Each row comes from the steps of one walk. Every step used is in the known rows, and no mark comes twice. Write the walk behind each row, first mark first.
In the rows, 128 means zero.
Known rows
M E: [155 151 113 122 118 126 231 157 158 163 199 142 161 147 143 138 168 158
 143 109 151 124  91]
V A G: [168 162 112 118 118 124 174 134 125 138 185 139 130 139 155 157 175 147
 144  71 133 147  78]
Q M E: [140 127 134 161 115 125 197 164 157 145 204 142 150 144 159 130 155 119
 142 108 141  96  77]
M E A U: [159 122 140  90  78 130 215 140 140 165 193 130 135 145 134 136 178 198
 140 101 142 163  94]
Q A U: [131 136 121 123  71 123 195 130 133 142 176 120 164 163 143 123 167 193
 125  89 111 154 100]
M E A G: [164 131 120 103  86 112 178 162 157 144 170 132 114 123 135 158 171 184
 153  81 174 144  59]
E M J A: [133 154 153 126 104 111 138 121 149 159 169 142 133 123 143 132 172 137
 143  77 162 125  71]
Q M J: [121 130 156 163  98 113 144 153 142 139 204 123 149 149 154 142 156  89
 142 105 141 103  78]
E M: [145 143 114 143 114 116 167 130 162 170 172 155 136 121 139 146 176 137
 144  71 144 117  86]
E M J A G: [141 157 163 117  90  96 134 140 150 134 158 132 120 125 151 150 168 131
 154  52 169 139  61]
Q M: [129 122 121 169 122 121 139 144 145 140 206 137 141 146 162 138 157 113
 137  87 117 104  84]
G M E A: [156  99 113 118  88 129 159 146 152 164 165 129 100 134 114 144 168 190
 130 103 141 107  96]
A X: [131 165 100 115  92 116 187 127 160 176 193 130 152 166 146 121 168 135
 133  87  73 130  82]
G M: [146 118 104 138 111 124 143 138 142 154 181 124 123 163 128 152 162 153
 126  87  98 109 130]
J A: [142 148 106 123 133 126 138 117 135 145 198 139 138 149 154 130 166 175
 132  76 113 138  91]
G M E A X: [143 118 113 103  59 124 174 138 167 184 156 120 100 152 117 117 166 176
 126 101  91 106  82]
M J A: [133 157 141 115 110 118 141 126 132 143 198 125 146 150 148 133 165 151
 136  93 137 139  86]
G M E: [157 123 115 128 108 128 202 159 156 159 181 128 134 161 126 143 161 160
 131 107 124 102 119]
G M J A: [134 130 145 120 100 119 117 129 129 139 179 110 118 164 132 138 158 154
 124  91 111 119 113]
G A: [142 122  89 141 108 125 156 142 137 116 204 135 140 176 137 152 170 147
 141  87 103 110 100]
V A: [159 159 103 127 131 138 177 116 122 163 199 150 140 138 150 138 179 152
 133  93 123 132  86]
E A Q M J: [120  95 177 153  55 109 117 146 134 167 170 116  95 139 143 141 165 160
 138  84 150 106  51]
V A J: [145 153 144 119 122 151 191 112 105 151 169 142 142 156 159 134 179 187
 126  79 119 153  89]
A S: [154 140 111 109 119 127 167 143 143 160 210 127 162 144 160 156 174  99
 156  89 109 176 129]

Which walk is each row?
[164 126 123 120  94 112 200 179 158 135 167 118 121 163 131 162 156 155
 143  83 130 115 114] => A G M E
[161 127 131 109 105 117 168 159 147 123 167 119 108 160 143 145 152 179
 136  70 121 123 104] => J A G M E
[149 108 140 142  84 112 150 170 155 128 177 131 107 121 152 148 159 145
 152  80 168 113  45] => Q M E A G
[119 148 141 104  71 115 134 123 143 158 172 102 121 181 135 114 156 139
 121  90  65 118  97] => G M J A X
[117 134 161 154 109 117 111 134 131 126 203 124 137 147 166 125 152 113
 135  93 131 111  70] => Q M J A
[142 152 151  92 107 124 139 134 130 144 211 115 157 146 166 142 170  99
 155  93 122 185 114] => M J A S
[124  85 135 178  85 120 145 158 132 123 193 126 108 190 156 142 160 151
 138  69  89  75  81] => G A Q M
[126 138 170 146  94 101 110 153 133 103 189 114 124 149 171 144 149 108
 145  69 139 124  62] => Q M J A G
[163 153 132 105 111 139 212 113 107 162 211 137 150 160 155 136 182 164
 130  89 100 166 112] => V A U
[142 160 148 107  98 102 137 146 134 121 185 114 134 150 153 151 161 146
 147  70 148 154  77] => M J A G
[114  93 170 171  62 110 152 168 129 122 192 113 118 192 151 147 160 128
 143  85 111  79  74] => G A Q M J
[137 128 137 130  91 115 148 148 140 152 180 110 133 163 122 158 161 129
 131 104 125 111 122] => G M J
[152 151 115 114 120 111 132 135 137 121 186 128 126 149 160 147 161 172
 142  50 121 150  82] => J A G
[147 109 140 111  57 102  97 154 140 133 151  99  89 142 114 177 165 155
 140  77 150 130  91] => E A G M J
[154 121 111 130 100 108 141 158 145 128 170 113 113 163 132 172 158 149
 136  63 109 121 121] => A G M
[145 129 144 122  77 100 147 169 142 127 166 100 122 165 126 175 158 125
 141  80 131 122 114] => A G M J
[140 136 133 124 109 120 155 123 131 168 183 131 116 163 156 128 167 215
 129  56 102 133  89] => J A Q
[131 140 181 125  79 106 155 128 146 182 155 136 110 140 146 132 173 178
 140  58 151 121  69] => E M J A Q
[150 124 164 153 101 136 227 151 131 174 187 146 120 150 168 118 166 165
 135  95 135  91  60] => V A Q M E
[118 117 180 161  75 108 165 160 139 161 186 116 128 165 154 140 158 130
 139  87 134 101  74] => A Q M J
[149  99 143 129  92 132 149 158 152 154 200 132 129 115 164 139 168  98
 160 105 143 147  82] => Q M E A S
[132 113 168 151 102 124 186 153 143 157 186 135 115 159 174 110 153 185
 133  77 124  99  65] => J A Q M E
[129 126 134 134  45 100 141 163 146 114 134  95 127 157 122 154 151 158
 131  87 144 114  89] => Q A G M J
[147 121 116 131  62 112 194 174 160 121 134 114 128 152 128 139 150 187
 132  88 142 105  88] => Q A G M E
[160 143 147 118  86 116 155 149 120 133 167 112 113 155 132 168 167 127
 136  86 131 124 101] => V A G M J
[129  86 144 159  78 118 109 137 138 168 174 130  86 136 150 138 166 185
 132  66 121 104  59] => E A Q M
[119 177 138  97  80 113 160 119 146 162 190 116 148 166 151 106 163 137
 132  92  87 141  68] => M J A X
[124 110 154 161 108 120 125 131 130 151 187 131 105 161 174 119 154 180
 128  55  96 105  72] => J A Q M
